Each row was made from one small tree. Brackets hold a mark, then the marks that hang from it, in the order of their numbers. Every link used is in the known rows. Write each row's tree.
Known rows
[K_755 [K_477 K_784]]: 7,-6,7,3,26,2,29,29,-21,-3,3,-15,-7,19,-8,21,6,-5,13,5,-26,7,-1,-4,26,-12,-1,-29
[K_755 K_328 K_702]: 10,-13,23,23,14,3,-34,5,-14,-3,-21,-2,-13,-11,5,20,0,16,13,-12,-13,17,-25,4,26,4,-39,-20
[K_713 K_725]: 2,1,-2,-7,-16,5,0,-18,9,-1,2,12,0,-6,9,10,8,-8,-29,3,23,3,5,0,-11,-10,15,7
[K_784 [K_702 [K_755 K_36 K_328]]]: 18,13,-1,34,40,-3,-42,29,-19,1,-17,-45,-31,0,-4,-3,35,-4,39,-11,-12,20,-19,-10,-7,-10,-38,-11
[K_713 K_319 [K_725 [K_645 [K_477 K_784]]]]: 28,-27,-19,9,-30,2,52,6,20,-5,24,35,41,8,10,10,10,-36,-66,3,21,20,-20,-34,9,0,31,10
[K_645 [K_319 [K_713 K_725]] [K_477 K_784]]: 29,12,20,-3,-63,2,17,23,25,-37,40,2,17,21,17,38,-6,-22,-69,14,34,78,-19,-18,-8,-15,13,-25
[K_328 [K_645 [K_319 K_713]]]: -1,13,30,-20,-58,8,-2,13,38,5,30,11,-17,-13,0,4,13,6,-36,2,23,53,-27,-28,16,-20,-13,-43
[K_645 [K_319 [K_713 K_725]] K_477]: 14,15,16,-10,-67,6,1,5,38,-20,35,11,11,8,28,32,-4,-7,-73,12,54,59,-11,-11,-19,-4,17,-9
[K_328 [K_645 K_477]]: 19,8,29,13,-8,6,14,34,41,6,32,17,-10,1,9,-11,7,25,2,-5,1,30,-6,-29,18,4,-7,-5
[K_319 [K_713 [K_725 K_549 K_645]]]: -3,-36,-30,-12,-45,-7,-10,-49,-1,22,-1,18,21,-17,13,9,-3,-21,-67,12,59,-8,-28,-9,-30,-4,22,3
[K_713 K_319 K_725]: 12,-6,-6,-22,-13,16,13,-26,22,1,1,26,11,-22,4,17,8,-11,-59,-8,33,-2,-3,-7,0,-16,16,3
[K_725 K_549 K_645 K_713]: -14,-48,-23,-16,-22,10,19,-23,-2,34,-5,31,18,-13,-4,-29,-1,-5,-17,19,24,-41,-32,-20,-4,4,29,26
[K_477 [K_784 K_702]]: 29,3,11,0,25,1,15,27,-18,-20,5,-26,2,3,0,0,0,-22,25,-8,-19,28,-17,-6,-4,-21,10,-25
[K_725 [K_645 K_319]]: -22,-19,-15,-6,-42,2,21,4,12,7,15,16,3,-3,5,-6,19,-31,-8,14,15,9,-16,-28,14,4,22,3
[K_328 K_645]: 1,2,17,-2,-10,6,5,13,25,14,13,14,-18,-15,-6,-13,15,18,7,-5,-4,14,-11,-21,22,-11,-14,-17
[K_784 K_702]: 15,7,8,-6,24,4,1,11,-2,-4,1,-16,-4,-9,11,-7,3,-10,21,-8,2,11,-6,-1,-15,-12,12,-9
[K_755 [K_328 K_645] K_477 K_702]: 6,-15,46,16,28,16,-15,29,2,24,-6,7,-48,-20,5,20,25,41,29,-13,-22,19,-24,-18,63,-9,-47,-49
[K_784 [K_702 [K_755 [K_328 [K_645 K_477]]]]]: 32,12,26,42,35,13,-18,63,35,11,15,-12,-25,-8,17,-4,29,23,39,-10,-11,50,-16,-30,1,-3,-25,-5
[K_645 K_319 K_477]: 6,5,19,4,-26,10,18,33,33,-20,34,4,-3,11,14,15,-5,-2,-6,7,17,38,-3,-20,5,9,7,3
[K_725 K_549 [K_645 K_477] K_713]: 0,-44,-15,2,-23,7,29,-2,14,26,16,36,27,0,11,-25,-11,6,-21,17,30,-24,-28,-25,-8,20,33,36
[K_702 K_755]: 1,3,-9,16,22,-10,-17,7,4,10,-20,-22,-4,-2,4,-1,7,-6,17,9,-5,1,1,3,-10,0,-11,11
[K_645 K_319 [K_477 K_784]]: 20,-1,23,10,-23,6,34,50,21,-35,37,-7,3,24,4,20,-9,-14,-2,9,-6,57,-10,-24,17,1,3,-12
[K_477 [K_645 [K_319 K_713]] K_784]: 16,27,36,-8,-40,-25,29,29,6,-26,15,-6,-3,16,-4,40,-4,-44,-41,12,-9,60,-38,-7,15,-11,-7,-69
[K_328 [K_645 [K_319 [K_713 K_725]]]]: 1,14,26,-29,-76,13,-3,-4,46,4,32,22,-17,-21,10,15,21,1,-66,6,46,56,-24,-26,8,-31,0,-36
[K_702 [K_755 K_328 K_477]]: -6,-5,-6,29,42,8,-16,24,-11,26,-20,-21,-24,4,1,27,26,18,27,7,-18,1,4,0,13,1,-26,-6
[K_319 [K_713 [K_725 K_549 [K_645 K_477]]]]: 13,-29,-20,3,-44,-8,-1,-27,17,12,20,22,29,-4,25,13,-11,-10,-69,13,63,7,-25,-18,-34,12,27,15
[K_784 [K_702 [K_755 K_36 [K_328 K_645]]]]: 19,15,18,29,30,6,-36,43,6,15,-3,-31,-49,-13,-8,-15,49,12,44,-16,-16,34,-32,-30,18,-18,-50,-27

Which tree is each row?
34,7,31,6,0,9,34,63,17,-38,40,-21,-2,15,15,12,-5,-26,18,2,-3,67,-16,-28,0,-10,15,-22	[K_645 K_319 [K_477 [K_784 K_702]]]
32,34,44,-13,-18,-21,31,40,2,-33,17,-20,-7,8,7,34,2,-55,-18,5,-8,71,-44,-8,-2,-22,7,-79	[K_477 [K_645 [K_319 K_713]] [K_784 K_702]]
5,23,26,23,21,-13,8,32,-21,5,-1,-7,-47,21,-14,34,34,-2,10,-6,-32,3,-20,-8,39,11,-34,-52	[K_755 K_36 K_328 [K_477 K_645]]
26,2,1,34,47,6,-13,45,-19,-10,-15,-40,-8,2,-1,12,19,-14,40,-4,-31,40,-20,-8,-4,-19,-24,-19	[K_477 [K_784 [K_702 [K_755 K_328]]]]
7,-36,-4,-33,-2,25,18,-26,18,20,-6,30,15,-31,-11,-5,-19,10,-44,0,31,-29,-29,-16,0,-15,14,10	[K_725 K_549 [K_713 K_319]]
1,-31,-8,0,-53,-3,9,2,25,4,32,10,17,-2,18,13,-16,-13,-44,19,50,26,-35,-33,-14,15,15,-1	[K_725 K_549 [K_645 [K_319 K_713] K_477]]
6,-17,26,19,37,7,-21,16,-22,11,-21,-9,-28,-6,10,34,10,23,22,-7,-16,7,-13,3,42,2,-34,-35	[K_755 K_328 K_477 K_702]
2,-16,-14,7,-35,4,39,10,13,20,19,40,36,17,12,-34,11,-1,-23,19,11,-9,-19,-23,1,23,38,39	[K_725 [K_645 K_477] K_713]
4,-42,-16,17,-4,-5,16,2,11,13,17,14,15,0,15,-5,-13,-3,-5,9,24,-14,-18,-26,-11,26,17,25	[K_725 K_549 [K_645 K_477]]
12,15,19,-2,-48,-1,2,22,29,-17,35,1,9,14,18,21,-9,1,-43,7,32,55,-16,-13,-10,6,1,-14	[K_645 [K_319 K_713] K_477]
8,-16,-4,-19,-29,1,-24,-39,6,4,-1,3,5,-18,9,25,-17,-2,-64,4,55,6,-18,4,-34,-14,4,-11	[K_319 [K_713 [K_725 K_549]]]
31,4,1,16,48,-10,-1,34,-14,-9,-16,-47,-3,1,5,-1,7,-28,41,3,-24,31,-11,-4,-10,-22,-6,-14	[K_477 [K_784 [K_702 K_755]]]
12,-4,48,22,23,3,-27,32,-8,19,-4,-9,-66,-10,-8,11,36,38,32,-19,-21,19,-35,-25,73,-7,-66,-57	[K_755 K_36 [K_328 K_645] K_477 K_702]
40,16,32,0,-23,1,21,50,11,-37,38,-24,12,17,17,21,-11,-25,-20,3,12,85,-29,-22,-14,-17,10,-40	[K_645 [K_319 K_713] [K_477 [K_784 K_702]]]
10,6,1,6,68,-4,-3,25,-8,19,-19,-42,-27,-8,19,7,19,-4,49,4,-8,3,6,0,-10,-15,2,-12	[K_784 [K_702 [K_755 K_477]]]
30,4,53,41,0,-4,-31,43,16,-5,15,1,-39,3,5,1,19,37,18,-22,-10,45,-42,-32,56,10,-66,-34	[K_755 K_36 [K_328 [K_645 K_477]] K_702]
28,14,42,2,-57,2,24,53,42,-18,52,6,-4,14,2,14,-1,2,-35,5,7,88,-33,-39,24,-15,-14,-47	[K_328 [K_645 [K_319 K_713] [K_477 K_784]]]
9,19,62,-1,11,-32,10,31,-2,-8,-6,-22,-64,5,9,39,17,-22,22,2,-12,24,-36,-11,62,4,-32,-75	[K_755 K_36 [K_477 [K_645 K_319]] K_702]
8,30,27,-23,-61,-16,13,-7,27,-13,12,16,-8,-1,16,44,8,-39,-72,13,36,45,-26,1,-8,-11,13,-46	[K_477 [K_645 [K_319 [K_713 K_725]]]]
31,-38,-4,18,23,-2,30,31,-6,-7,20,-12,16,2,14,-5,-13,-25,21,3,4,15,-33,-31,-14,3,23,0	[K_725 K_549 [K_645 [K_477 [K_784 K_702]]]]
-3,-29,-26,-21,-32,13,40,-22,9,32,0,50,37,-13,-7,-29,18,-13,-50,6,18,-27,-29,-26,12,-1,35,24	[K_725 K_645 [K_713 K_319]]
-3,2,4,20,15,8,-12,21,-28,7,3,-16,-39,17,-14,19,32,21,11,-9,-16,0,-7,-12,31,4,-35,-25	[K_755 K_36 K_328 K_477]
